Known rows, with every step that occurs
debe > duge > geran > zugur > rozi: [-34.6 -40.2 -24.4  15.5  30.2   1.0   1.5  -4.6   4.0 -24.2 -12.3 -17.3
  21.6 -10.0  38.4 -22.4  20.7 -29.9 -19.9  11.2]
duge > geran > zugur > vere > debe: [-24.5 -41.1 -19.3  28.3   3.5  15.7  20.6  -4.1  29.4  33.0   3.3 -25.4
  16.2  40.0  31.4   6.6  38.4  22.3  10.4  22.1]
duge > zugur > vere > rozi: [ -1.9  27.2 -21.8   5.4  28.6 -20.6  15.3  17.3  11.1 -13.5  18.1 -28.2
  -1.6  25.1  15.7 -19.5  59.6 -12.3   5.1 -16.0]
vere > debe > duge: [-34.8 -26.1 -27.6  13.7  -9.2 -26.9 -13.4  -6.5  15.7  30.6 -12.7  12.7
  -8.9  30.3  -3.1  -1.0   0.2 -22.7   4.3 -11.3]
geran > zugur: [  1.2  -1.2 -13.1   3.2  18.3  -0.8  22.6   0.4 -16.7 -10.8  -9.8  19.8
   7.4  -2.5  16.1  -8.9  -0.7   9.7  -3.0  13.3]
geran > zugur > rozi: [ -0.6 -15.4   4.5  -6.4  19.1  17.3   4.9  -2.2 -16.6 -45.3  -0.3  13.0
  21.4   4.0  33.5 -18.5   4.1  11.0 -16.9  22.9]
zugur > vere: [-10.8 -16.1   6.9   8.5   6.6  16.7 -10.0   5.1   7.5   2.1  10.9 -33.2
   2.2  19.3  15.8   3.8  23.5   7.9   4.7 -11.7]
vere > rozi: [ 11.5  12.0 -13.7  -1.2   7.8 -23.9   7.2 -11.8  -3.1 -22.2   4.8   3.6
 -17.2  13.7   1.8 -11.1   1.8 -21.5  -1.9   9.7]
duge > debe > geran > zugur: [  6.8   1.6 -17.0  12.4  19.9  -2.8   7.0  14.1 -46.0  -9.4   2.6 -32.4
  -4.5 -23.6  31.9 -16.4   0.6  -6.0 -21.4  19.5]
duge > zugur: [  0.7  32.6 -13.5  -0.9  15.9 -11.2  17.4  23.0   6.4   7.2   3.5   1.0
  12.5  -8.8  -2.0 -12.1  32.5   0.3   2.3 -13.8]
duge > debe > geran > zugur > rozi: [  3.8 -10.8  -0.9   2.9  20.2  14.0 -11.2  12.8 -47.0 -45.6  12.0 -38.2
   8.2 -19.8  52.2 -25.4   4.8  -5.7 -35.2  28.6]
vere > duge: [ -5.0 -16.2   9.8   2.4 -17.3  -3.2 -11.8   8.6  23.2  24.5  -4.3  15.4
   9.5  11.8 -18.5 -11.3  11.6   4.9   3.1  16.8]
zugur > vere > rozi: [  0.8  -5.6  -8.2   6.4  14.0  -7.8  -2.1  -6.0   3.9 -20.5  15.8 -29.0
 -14.5  32.3  18.6  -5.4  25.2 -14.0   4.3  -1.5]
duge > debe > geran: [  4.8   1.7  -3.6   9.6   2.0  -2.5 -18.5  12.8 -29.8   0.8  13.4 -52.7
 -13.1 -21.3  18.0  -7.6   3.0 -14.7 -16.9   7.4]
vere > duge > debe > geran: [ -1.0 -14.1   5.8  11.2 -14.5  -5.4 -29.3  23.7  -5.9  24.4   6.2 -35.7
  -1.9 -10.0  -1.8 -17.7  14.2  -7.9 -12.6  23.8]
duge > debe: [ 23.0  12.5   8.6  19.1 -11.1  -3.6 -16.1   2.7 -21.2 -14.7   2.8 -18.8
  -9.7 -15.4  24.1   0.8  -9.7  10.1  -2.8  -6.0]
vere > debe > geran > zugur > rozi: [-26.8 -37.7 -16.1 -12.8  10.8  14.3   3.7   3.0 -12.0  -6.1  10.0  -3.2
  18.9  28.6  22.0 -19.7  15.1  -2.1 -24.7  45.4]
zugur > vere > debe: [-19.8 -27.8  -1.8  11.1 -14.6  12.3 -12.0  -1.8  23.3  26.4  11.7 -15.7
   1.0  53.2  11.1  10.7  23.5  20.0  11.5  -1.4]
geran > duge > debe: [ 30.2   4.6   6.7  29.2  22.1 -17.9 -37.4   6.0 -28.2 -30.2   2.0 -33.1
   3.4 -19.6  26.4  20.5 -12.8  23.2 -21.4   8.6]

Rows
[  3.5  24.6 -17.5   8.2  48.0 -27.0  -3.3  24.8  -2.6  -8.3   1.1 -13.7
  26.3 -11.7   0.5   3.2  27.5  14.4 -14.7   0.4] => geran > duge > zugur
[-27.5  -2.0 -22.4   4.8  66.6 -10.1 -15.1  39.7  -1.1   8.4  21.0 -77.4
  25.3   0.0   9.3   1.0  67.9  -1.9 -23.6   3.1] => debe > geran > duge > zugur > vere
[-17.2   0.4 -11.9 -12.4  61.2  -6.1 -22.5  33.1  -9.9 -29.7  19.7 -51.2
  37.4 -13.3   9.7 -14.8  46.8  -6.9 -42.2  24.8] => debe > geran > duge > zugur > rozi
[-33.3 -26.4 -39.1  24.7  29.0 -20.4  17.8  -2.9   6.8  11.6 -21.2 -10.8
   7.1 -12.8  17.8 -12.5  16.9 -30.9  -4.6   1.8] => debe > duge > geran > zugur
[-19.2   4.7 -16.9  10.1  -0.2   0.9   4.4  21.3  29.1  35.0  13.1 -16.5
  13.7  45.3   9.3  -2.0  56.5  20.9  14.8 -14.7] => duge > zugur > vere > debe
[ -7.2   8.4 -11.5  13.8  53.6 -11.0 -14.8  29.0   6.5  -7.0  12.4 -46.8
  27.8   6.3  17.4   8.9  55.0  22.2 -11.7 -11.7] => geran > duge > zugur > vere
[-52.9 -53.8 -28.4  34.1  -2.3  -6.2 -17.2  -5.3  45.4  48.2  -1.7 -46.9
   1.8  41.3  17.0   8.1  41.7 -21.3  10.4 -11.5] => zugur > vere > debe > duge > geran
[-13.8 -18.8 -14.3  -1.7  42.8 -13.6 -20.1  12.1 -16.2  -2.1   8.9 -45.3
  10.9 -10.6  -7.1   8.7   9.9 -12.4 -31.1  27.9] => debe > geran > duge
[-15.6 -30.6 -14.0  14.0   1.9  10.4  10.8  -0.6   7.0  18.4   2.7   1.3
   8.3  49.9  28.0   4.5  23.4  28.4   8.0  11.3] => geran > zugur > vere > debe
[-25.1 -22.4 -20.6  -6.3  -7.5  -1.3  -1.2   5.3   5.7  40.2   8.6 -16.0
  -1.9  28.1 -12.3  -1.9  12.4 -12.3  -6.3  23.6] => vere > debe > geran
[-27.1  16.8 -33.6   7.9  28.4 -33.2   3.1  23.4   5.4  12.8 -11.0  -3.2
   4.9  -9.7  -2.3 -20.3  32.8 -32.4   0.3 -36.2] => debe > duge > zugur
[-31.5   3.3 -18.7  -2.6  27.9 -16.8 -12.8  21.4   5.6 -22.7  -1.3  -9.4
  16.9  -5.5  15.1 -31.0  36.5 -30.1 -15.1 -26.9] => debe > duge > zugur > rozi
[-40.3 -39.2 -46.1  29.3   8.6 -22.5  16.2  -8.5  19.5  37.3 -21.8   4.6
   7.3  20.0  16.7  -5.0  14.8 -19.7   2.0  11.4] => vere > debe > duge > geran > zugur
[-32.4 -33.4 -46.1  33.3  42.6 -27.9  16.0  -7.5   9.8 -10.5  -4.7 -40.7
  -8.4  18.7  36.8 -16.9  42.1 -46.1  -1.5  -0.2] => debe > duge > geran > zugur > vere > rozi
[-12.5  16.5  -9.6   6.5  20.4   4.3   7.8  28.3  15.0   9.5  14.1 -31.0
  15.7  10.3  14.4  -8.6  58.3   8.7   7.5 -25.0] => duge > zugur > vere
[  0.4 -12.7  -7.4  17.0   1.7  -7.7  -6.0  24.4 -23.3  15.5  -3.8 -16.2
   3.2 -13.0  14.0 -25.3  13.1  -1.1 -17.3  35.8] => vere > duge > debe > geran > zugur
[-19.0 -10.7 -24.4  -7.8  30.9   0.4  22.6  11.4 -24.2   7.2  -0.4 -13.0
   3.2  -8.4   8.2 -16.7  11.0 -15.4 -17.3  26.1] => debe > geran > zugur
[-20.2 -25.9  -8.4 -16.7  30.5  18.0   5.1  10.6 -28.2 -30.6   9.9 -18.0
  18.4  -4.0  25.9 -27.7  16.1 -14.0 -32.2  35.3] => debe > geran > zugur > rozi
[  8.4 -20.0  11.4  32.6  -4.4   5.4 -15.3  18.8  -5.5   2.5   0.8 -16.0
   8.7  11.3  39.3 -13.1  24.7  32.2   1.2  12.9] => geran > zugur > vere > duge > debe
[-35.9  -7.7 -27.3   0.4   6.5 -19.5 -14.2  14.5  19.9   2.8  -1.9   5.9
  17.2  27.4  12.0 -25.1  36.5 -19.4  -7.7 -15.6] => vere > debe > duge > zugur > rozi
[-13.7 -41.1   7.9   9.3   2.1  18.1   0.8   5.5  29.0  -5.2  -6.3   1.8
  40.2   4.7  17.8 -25.2  30.6   9.1 -12.4  47.8] => vere > duge > geran > zugur > rozi
[-15.3  13.6 -28.9  -3.4  61.3 -24.4  -3.3  35.9  -9.6   6.9  10.6 -42.7
  22.6 -18.1  -9.2  -4.9  41.6 -10.8 -29.1  15.3] => debe > geran > duge > zugur
